What can hang from each mark:
bofep: kitiru
zedut: bosumak pasi
pasi: bava bofep kisu
kitiru: bofep kisu zeval
kisu: kitiru pasi
bava: pasi
zeval: kitiru

Known rows, with every way that one mark hangs from another:
[zedut [pasi bava]]: 2.21 -2.76 -1.60 0.02 -0.22 -0.67 0.98 1.74 0.81 0.25 -1.27 -1.54 -0.37 0.49 0.66 0.78 0.21 0.33 0.29 0.83 0.47 0.66 -0.80
[kisu [kitiru bofep zeval] [pasi bava]]: 5.57 -0.53 -1.17 -2.05 -2.94 1.77 -0.69 3.24 3.93 -0.77 -1.52 -1.44 -2.58 -2.47 0.27 0.56 -0.70 0.58 -0.41 -3.59 1.94 -2.65 -1.20
[pasi bava bofep [kisu kitiru]]: 5.61 -2.12 -2.52 1.36 0.05 -5.03 1.67 2.64 2.28 -0.93 0.55 -0.46 -1.59 0.23 1.11 1.48 1.37 0.46 -0.69 -4.11 0.52 -0.45 -0.94
[zeval [kitiru bofep [kisu pasi]]]: 2.55 -0.90 -2.04 -2.59 0.52 0.53 -1.13 2.20 2.81 -0.17 -3.64 -2.60 -3.34 -2.40 0.10 0.87 -0.01 -0.11 -0.57 -2.22 2.16 -3.00 -0.66
[bava [pasi bofep [kisu [kitiru zeval]]]]: 5.75 -0.85 0.09 -2.15 -0.59 -2.95 -0.12 2.84 1.15 -1.53 0.25 -0.58 -2.67 0.54 1.00 2.06 0.09 1.16 -1.21 -5.17 2.06 -0.22 1.08
[kitiru bofep kisu]: 1.01 -1.53 -2.14 -1.13 -1.01 0.90 0.28 1.75 1.66 -0.37 -2.86 -2.19 -1.81 -0.56 -0.73 2.40 -1.10 0.71 0.26 -1.32 0.73 0.41 -0.21
[kitiru [kisu pasi]]: 1.93 -1.21 -0.75 0.01 0.40 -0.25 -0.21 2.00 2.25 -0.39 -3.31 -1.35 -2.05 -0.58 -0.17 0.20 -0.73 0.79 -0.71 -0.81 0.85 -0.55 0.16
[bava [pasi bofep]]: 3.21 -1.23 -0.61 -0.52 0.99 -0.96 -0.44 1.46 1.21 0.12 2.16 0.52 -0.81 0.21 0.90 0.58 -0.43 1.56 -0.33 -2.43 2.15 -0.78 0.46
[zeval kitiru]: 2.22 -1.96 -1.71 -1.86 2.07 -1.34 0.47 1.66 0.85 0.26 -0.42 -1.42 -1.65 0.63 1.25 0.32 0.20 -0.37 -1.09 -0.61 1.38 -2.43 -0.34
[zedut bosumak [pasi bava bofep kisu]]: 5.45 -2.30 -3.26 -0.85 1.26 -4.27 2.01 2.30 2.71 0.55 -1.34 -2.76 -1.40 0.88 0.33 0.26 2.31 1.22 0.35 -0.99 1.47 0.50 0.07
[kisu [kitiru bofep zeval] pasi]: 3.93 -0.16 -0.09 -2.51 -2.13 1.55 -0.97 2.90 3.09 -0.95 -1.61 -1.89 -2.82 -3.10 0.25 0.64 -0.72 0.41 -1.16 -3.15 2.04 -2.19 -0.16
[bava [pasi bofep kisu]]: 4.02 -2.14 -0.85 -0.39 1.52 -3.19 0.12 2.13 0.39 -0.47 1.13 -0.07 -1.06 0.71 1.13 1.39 -0.02 1.35 -0.41 -3.82 1.63 -0.11 0.75
[zedut pasi]: 0.34 -2.31 -0.82 -0.43 0.54 -0.74 0.69 1.46 -0.25 0.00 -1.44 -1.96 -0.55 -0.56 0.57 0.99 0.42 0.29 -0.33 0.88 0.48 1.47 0.09
[kisu [kitiru bofep]]: 2.15 -1.22 -1.25 -1.05 -1.67 0.02 0.13 2.07 2.17 -0.74 -0.30 -1.15 -1.95 -2.91 0.30 2.38 -0.04 0.25 -0.36 -2.53 0.60 -0.73 -0.65
[kitiru bofep [kisu [pasi bava]]]: 3.52 -1.34 -2.28 -0.47 -1.26 1.48 -0.48 2.46 3.71 -0.14 -2.80 -1.48 -1.95 -1.69 -0.50 0.86 -1.11 0.89 0.62 -2.12 1.17 -1.56 -1.25
[pasi bava bofep [kisu [kitiru zeval]]]: 6.38 -1.67 -2.02 -1.10 -0.85 -3.99 1.60 3.18 2.30 -1.21 -0.24 -1.54 -2.15 1.93 0.83 1.37 0.98 0.54 -1.05 -4.25 1.39 -0.69 -0.25
[kisu kitiru [pasi bofep]]: 3.92 -0.56 -0.92 0.69 0.48 -2.31 -0.25 2.21 3.65 -0.61 0.90 -0.05 -1.81 -2.93 1.07 -0.24 1.40 0.96 -1.52 -3.15 1.65 -1.98 -0.27
[kitiru zeval]: 2.33 -1.55 -0.59 -1.88 -0.16 0.61 0.81 2.03 0.77 -0.31 -1.40 -1.71 -1.21 1.96 0.23 0.34 -1.27 0.37 -1.14 -0.09 1.36 -0.37 0.68
[kisu pasi]: 2.49 -1.64 -0.45 0.13 0.91 0.01 -0.40 2.00 1.94 0.02 -0.97 -0.68 -0.91 -1.51 0.86 -0.93 -0.62 0.40 -0.97 -0.66 1.10 -1.62 0.05
[kitiru bofep kisu zeval]: 1.80 -0.91 -1.54 -2.81 -1.98 1.87 0.30 2.24 1.69 -0.65 -3.85 -3.00 -2.44 0.96 -1.16 2.19 -1.59 0.81 -0.42 -1.51 1.70 0.33 0.40
[kitiru bofep [kisu pasi] zeval]: 2.75 -0.52 -0.78 -2.52 -1.63 2.67 -0.82 2.72 2.94 -0.61 -4.19 -2.72 -2.79 -1.25 -0.83 0.72 -1.53 0.85 -0.46 -2.14 2.16 -1.20 0.30
[bofep [kitiru [kisu pasi] zeval]]: 2.54 -0.23 0.59 -0.77 -0.78 0.08 -0.64 2.64 3.18 -0.72 -3.35 -1.88 -2.61 0.17 0.73 -0.41 -1.21 0.15 -1.77 -0.98 2.79 -0.92 -0.38

Rows:
1.50 -1.41 -2.76 -2.76 -0.01 -0.33 -0.02 1.77 1.67 -0.09 -3.01 -2.68 -2.92 -0.38 -0.12 2.30 -0.20 -0.23 -0.06 -1.63 1.48 -1.84 -0.70 -> [zeval [kitiru bofep kisu]]
5.47 -0.55 -1.80 -0.86 -0.49 -0.41 0.34 2.77 3.92 -0.24 -2.99 -1.37 -2.21 1.93 -0.18 -0.73 -0.21 1.38 -0.76 -2.74 2.63 -1.72 -0.25 -> [kitiru [kisu [pasi bava bofep]] zeval]
6.48 -0.44 -1.32 -0.54 -0.88 -1.17 0.17 2.89 4.35 -0.62 0.02 -0.59 -2.21 -0.31 0.75 -0.81 0.61 0.98 -1.28 -3.59 2.37 -2.64 -0.76 -> [kisu [kitiru zeval] [pasi bava bofep]]
4.91 -1.49 -1.92 0.77 0.89 -1.44 0.22 2.28 3.43 0.33 1.03 -0.01 -0.59 -0.61 0.88 -1.63 0.75 1.10 -0.47 -2.09 2.04 -2.63 -1.16 -> [kisu [pasi bava bofep]]
3.67 -1.45 -1.04 -2.74 -2.06 -1.13 0.56 2.93 1.17 -1.53 -2.00 -2.72 -2.76 -0.99 0.19 2.89 -0.28 -0.02 -1.00 -3.71 0.94 0.14 0.22 -> [pasi [kisu [kitiru bofep zeval]]]
4.24 -0.67 -1.80 -0.25 -1.08 -1.69 0.99 2.59 3.49 -0.41 -1.39 -1.18 -1.93 2.93 0.57 0.39 0.01 0.40 -1.14 -1.81 2.96 -0.54 -1.38 -> [pasi bava [bofep [kitiru kisu zeval]]]
5.37 -1.83 -1.63 -0.15 -0.20 -3.74 1.25 3.16 2.40 -0.52 0.22 -1.12 -1.17 2.53 1.72 -0.12 0.51 0.03 -1.46 -3.07 2.85 -0.76 -1.08 -> [pasi bava [bofep [kitiru zeval]] kisu]
4.56 -1.15 0.58 -1.33 0.06 -2.80 -0.45 2.78 1.16 -0.83 0.95 -0.64 -1.64 1.61 1.78 0.80 -0.30 0.60 -1.60 -4.23 3.51 -0.45 0.23 -> [bava [pasi [bofep [kitiru zeval]] kisu]]
3.72 -0.34 -1.15 -1.35 0.29 -0.49 -0.06 2.40 3.11 -0.46 -2.89 -1.98 -2.46 0.87 -0.26 -0.60 -0.17 1.31 -1.30 -1.93 2.58 -1.14 0.80 -> [kitiru [kisu [pasi bofep]] zeval]
2.21 -0.50 -0.95 -0.79 -0.34 -1.64 0.68 2.24 2.97 -0.46 -1.50 -1.70 -2.19 2.33 0.55 0.54 0.11 0.55 -1.84 -1.42 3.11 0.09 -0.28 -> [pasi [bofep [kitiru kisu zeval]]]
3.29 -0.07 0.16 -1.66 -0.95 -0.51 -0.64 2.35 2.16 -0.63 -0.70 -0.80 -2.35 1.87 0.87 1.18 -0.83 1.21 -1.10 -3.03 3.74 -0.13 -0.06 -> [bava [pasi [bofep [kitiru kisu zeval]]]]
1.65 -0.90 -1.66 0.72 0.39 -2.99 0.61 1.67 2.86 -0.37 -0.48 -0.87 -1.53 0.47 0.88 0.61 0.54 0.47 -1.25 -1.18 2.25 0.16 -0.85 -> [pasi [bofep [kitiru kisu]]]
5.57 -0.63 -0.79 0.00 -0.04 -0.84 -0.23 2.96 4.30 0.01 0.86 -0.30 -1.15 0.30 1.67 -2.18 0.27 0.53 -1.78 -2.31 3.90 -2.97 -1.52 -> [kisu [pasi bava [bofep [kitiru zeval]]]]
3.82 -2.18 -2.22 -1.29 1.72 -4.84 1.57 1.90 1.92 0.27 -1.63 -3.24 -1.63 0.07 0.25 0.61 2.25 1.21 -0.35 -0.33 1.46 1.16 1.14 -> [zedut bosumak [pasi bofep kisu]]
4.68 -0.03 -0.40 -1.37 -0.25 -1.40 -0.17 2.63 3.59 -0.87 -0.15 -1.13 -2.52 -1.39 0.81 -0.64 0.82 0.95 -1.83 -3.15 2.58 -1.95 0.33 -> [kisu [kitiru zeval] [pasi bofep]]
3.97 -0.46 0.55 -1.56 -0.92 0.07 -0.44 2.64 2.74 -1.15 -1.55 -1.49 -2.60 -1.44 0.69 0.05 -0.43 0.48 -1.86 -1.87 1.64 -1.81 0.44 -> [kisu [kitiru zeval] pasi]
2.96 -0.67 -0.83 -2.88 -2.74 1.00 0.09 2.55 2.02 -0.99 -1.48 -2.17 -2.52 -1.46 0.05 2.13 -0.70 0.41 -1.04 -2.34 1.50 -0.89 -0.14 -> [kisu [kitiru bofep zeval]]
3.77 -1.56 -0.24 -1.82 -1.67 -1.23 -0.87 2.62 0.69 -1.35 0.09 -0.93 -2.48 -2.79 0.76 3.64 -0.91 0.65 0.00 -4.81 0.83 -0.15 0.08 -> [bava [pasi [kisu [kitiru bofep]]]]
4.91 -2.62 -1.79 0.77 -0.56 -3.60 1.38 2.85 1.50 -1.17 -0.89 -0.83 -1.69 0.18 0.94 2.26 0.13 -0.17 -0.45 -2.98 -0.51 -0.12 -0.74 -> [pasi bava [kisu kitiru]]
3.03 -0.73 -0.47 1.10 1.48 -2.00 -0.53 2.13 3.61 0.06 1.53 0.21 -0.83 -2.15 2.05 -1.77 1.01 0.43 -1.92 -1.86 3.25 -2.05 -1.07 -> [kisu [pasi [bofep kitiru]]]
5.71 -0.80 -1.72 1.26 0.00 -2.21 0.18 2.55 4.27 -0.44 1.05 0.35 -1.63 -2.25 1.08 -0.70 1.33 0.94 -0.81 -3.20 1.51 -2.86 -1.37 -> [kisu kitiru [pasi bava bofep]]
2.99 -2.38 -1.55 -1.43 1.10 -3.42 1.41 1.86 1.00 0.21 -3.14 -3.64 -1.70 -0.14 0.25 0.83 0.94 0.74 -0.17 1.00 0.46 1.49 1.13 -> [zedut bosumak [pasi kisu]]
4.40 -0.75 -1.64 -2.09 -2.47 2.47 -0.47 3.02 3.75 -0.40 -4.15 -2.35 -2.59 -0.33 -0.78 0.67 -1.55 0.91 0.20 -2.60 2.10 -1.45 -0.79 -> [kitiru bofep [kisu [pasi bava]] zeval]
4.59 -2.45 -2.25 1.43 0.60 -4.98 1.25 2.66 2.30 -0.27 1.39 -0.23 -0.51 1.08 1.96 0.13 1.09 -0.05 -1.06 -3.02 1.93 -0.56 -1.62 -> [pasi bava [bofep kitiru] kisu]
2.76 -0.77 -1.66 0.47 1.42 -1.66 0.00 1.91 3.24 -0.23 -1.65 -0.99 -1.95 -0.56 0.07 -0.22 0.45 1.30 -0.93 -1.88 1.83 -1.05 0.24 -> [kitiru [kisu [pasi bofep]]]
4.79 -1.49 -0.50 -0.46 -0.01 -4.18 -0.10 2.25 0.96 -1.23 1.41 0.08 -2.06 -0.78 1.30 2.35 0.47 1.09 -0.62 -5.07 1.39 -0.27 0.48 -> [bava [pasi bofep [kisu kitiru]]]
4.18 -0.62 -0.32 -0.18 -1.41 0.29 -0.36 3.01 3.89 -0.47 -3.19 -1.49 -2.29 1.07 0.68 -0.58 -1.33 0.09 -1.11 -1.48 2.68 -1.46 -1.37 -> [bofep [kitiru [kisu [pasi bava]] zeval]]
1.53 -0.74 -0.28 -1.28 -1.20 -0.19 0.52 2.32 1.85 -0.71 -2.92 -2.06 -2.29 2.11 0.46 0.88 -1.26 -0.04 -1.47 -0.19 2.12 0.24 -0.30 -> [bofep [kitiru kisu zeval]]
4.28 -1.31 -2.84 -1.95 -0.38 0.45 -0.73 2.58 3.58 0.12 -3.38 -2.11 -3.01 -1.57 0.20 0.60 -0.28 -0.10 0.14 -3.09 2.07 -3.61 -1.64 -> [zeval [kitiru bofep [kisu [pasi bava]]]]
4.79 -1.29 1.01 -2.32 -1.39 -1.80 -0.27 2.97 0.08 -1.68 -1.18 -1.32 -2.80 0.51 0.84 2.69 -1.30 0.69 -1.09 -4.15 1.20 0.13 1.21 -> [bava [pasi [kisu [kitiru zeval]]]]
5.59 -2.10 -1.24 -0.90 -1.53 -2.66 1.39 3.22 1.24 -1.34 -1.61 -1.76 -2.33 1.80 0.65 1.88 -0.42 -0.16 -0.89 -3.04 0.44 -0.25 -0.19 -> [pasi bava [kisu [kitiru zeval]]]
